What can hang from each mark
S: Z
E: R
L: U
K: R U
U: K L R
Z: R S
R: E K U

Every row comes from one small tree of marks. Brackets hold a mark, then the marks that hang from it, in alphabetical order. Every link used is in the known rows. Which tree was each row made from?
Known rows
(E (R K (U L))): [ -2  22  -5  13   4 -10  -2  -3   8  11   8  -7   9   8  21   2  -1   2
   0]
(E (R (K U))): [  4 -21 -10  15   5  16  -3 -14  -8  15  12 -10   8  -4   3  -5   5   8
   0]
(L (U K)): [  7 -12  13  14   4  13  -4  -4   6   6   2  -8  -3  -2 -12   5  -2 -14
 -13]
(R (K (U L))): [ -9 -13  -5  -4  20   9  -3 -17  -8  -4   6  -3  15 -12 -10  -6  -7   2
 -15]
(K (U R)): [  6 -24 -21   5  -3  11   6 -11 -14   1   6  -3   6 -14 -10  -7  -2  -1
  -7]
(K U): [  2 -35 -10   8   3  24  -4 -14 -10   6   5  -7   0 -20 -11  -8  -3  -7
  -8]
(Z (R U)): [  1   6   0   8 -17  16  -4   4   7  -9  12  -5  -5  -7  17  -2   2 -14
   9]
(R E (U L)): [ -5  21   0  -2  -7 -18   6  11  10   5  -7   1  -5  10   5  -3  -9  -8
   1]
(S Z): [ 14 -24   1   3   9   4   0  -2   0   7  -2 -26  -7 -15   1  13   4  -3
   2]
(Z R): [  1 -12   0   5 -10  13  -8  -2  -1 -10  15  -5  -7 -16  10  -3   7  -4
   7]
(E (R (U K L))): [-1 24 -2 20  0 -8 -4 -3 -1 15  4  4  0  2  9 10  9 -4  3]
(R E K (U L)): [ -9  26   4 -10   6 -19   2   7  14   0  -6  -5   7  17   7  -5 -10  -2
  -2]
(S (Z (R K (U L)))): [  3  19   9 -10   7   5   6   4   6 -10   2  -8   9   0  13  13   4  -2
  12]
(R (U K)): [ -2   4   2  11   2   6 -10  -5   3   3   1 -13  -4  -3  -2   7   1 -17
  -5]
(L (U (K R))): [  5 -21  19  11   4  26 -13 -13   2  11  -5   5  -3  -4 -13   2 -11 -12
 -15]
(L (U (R K))): [ 11  -2  -2   3   1   2   6  -3  11  -1   6 -14  11   9   3  -2  -9   1
 -14]
(L (U (R E))): [ 16  -2  -1   3 -14  -9  15  10  11   8  -4  -4  -2  14   0  -6  -8  -2
  -4]
(U (K R) L): [-13  -6  11   1  17   1 -21 -20 -13   3  -4  19   0 -16 -14   4  -7  -2
 -13]
(K (R E)): [ -1 -26   7  -2  -5   6 -12  -7  -2  14  -7   5 -13  -5  -2 -11 -12   1
  -1]
(E R): [  7 -15  -9  23  -7   1  -4  -5  -2  16  12 -12  -8  -9  14   1   9   4
   4]
(K (R E) (U L)): [ -9 -22   3  -8   3  15  -3 -12 -15  13 -11  30   0 -10 -19 -15 -17   2
  -5]
(U K L (R E)): [ -4  21  -6  -4   7 -37   6   4  -8  -3  -6  14   3   7 -14   5   6  10
  -1]
(Z (R E (K U)) S): [  4 -18   2 -20  -6  16  13  13  -6 -21  -5  11  -4   2  -7  -2  13  17
  15]

Which tree is each row?
[  8   1   0  -7 -19  15   8  17   4 -22   3   2 -12  -6  14   9  10  -4
  11] : (Z (R U) S)
[  4  10   6 -19 -14   3  12  23  11 -22  -5   1  -7  15  12   4  10   9
  16] : (Z (R E K U) S)
[ -9   6   8  -4  -7  -2  -7  -1   3  11 -12  16  -6   4   3  -9 -20  -7
  -3] : (K (R E (U L)))
[-10 -28  -1  -1   8  26  -9 -22 -18   8  -1  23   5 -25 -16 -12 -18  -3
 -14] : (K R (U L))
[ -1  -2 -16  -5  -1 -11  15  -1 -14   3  -4  17   6  -2 -14  -9  -5   7
  -1] : (K (U L (R E)))
[  3  -8   7 -20  -6  -1   8  19   4 -24  -3   2 -10   6   4   3  14  19
  16] : (Z (R E K) S)
[ -6  16  -8   2  12 -26  -2  -7 -13  -8   4   9   8  -7 -10  10   5   5
 -10] : (U K L R)
[ -3 -23  -2  -5   8   9   0  -5  -2   6  -3  -9   4   4 -15 -13  -3   6
  -1] : (R E (K U))
[ -9  20  -1  -3  11  -7  -6  -5  10  -5   5 -11  13   2  10   1 -11  -8
 -13] : (R K (U L))
[ -5  19 -10 -13   7 -37   7   3   1  -7  -1   2  12  11   2  -3  -4  17
  -4] : (U L (R E K))
[ 5  8 -2 25 -5  3 -6 -3  0 18  5 -8 -5  2 10  9 10 -7  6] : (E (R (U K)))
[-10  -7  -1 -12  14  -3   3  -6  -4   2  -4   4  10   3 -14 -12  -6   8
  -3] : (R E (K (U L)))
[ -3   9   3  -5  -1  -6  -1   7  14   5  -5 -18   1  17   8  -7  -6  -4
   2] : (R E K U)
[-14  -1  14  -5  12  -8 -15 -10  -9   7 -11  24  -5  -4 -17   1  -5   3
  -4] : (U (K (R E)) L)
[  5   7   5  -5 -11  13   3  14  -1 -23  -2   6 -12  -4   3  15  17  -4
  12] : (Z (R (U K)) S)
[ -2  -6  -9  11  11   6   0 -14  -9  11  11   2  12  -4   1  -3   2  11
  -1] : (E (R (K (U L))))
[  4   2  -7   2   0 -23   2   4  -8   2  -5   0  -5   8 -12   3  10   7
   3] : (U K (R E))
[ -9  21   2   5   8  -7  -7  -3   1  -1   0   0   3  -4  -3  10  -2 -16
  -9] : (R (U K L))
[ 12   3   5   6  -7  -9  10   7   4   6  -7   2  -2  17 -13   2   0  -2
  -3] : (L (U K (R E)))
[  4   5   3 -13  -9  13   5  14   7 -27   4  -5  -1   1  16   7   8   3
   7] : (Z (R K U) S)
[  9  -7  11 -10   2   2   5  10   4  -4  -5 -13  -2   5   4   8  11  12
  21] : (S (Z (R E K)))
[  5   7  -5  17  -3   3  -4  -4   8  14   9 -20   4   8  22   1   3   0
   3] : (E (R K U))
[ -5  14 -12  -6  12 -26   0  -8  -2 -12   9  -4  16  -1   5   0  -4  11
 -14] : (U L (R K))
[  2  11   3   0 -23   5   3  15  10  -3   1   0 -11   7  12  -6   5  -9
  19] : (Z (R E U))
[  7   7   3 -13 -24   4  15  28   6 -17  -7   8 -18   7  12   4  12   2
  19] : (Z (R E U) S)
[ -8  26   6  -1   2 -19   1   8   4   5 -12   7  -4  12  -7   4  -1  -9
   3] : (R E (U K L))
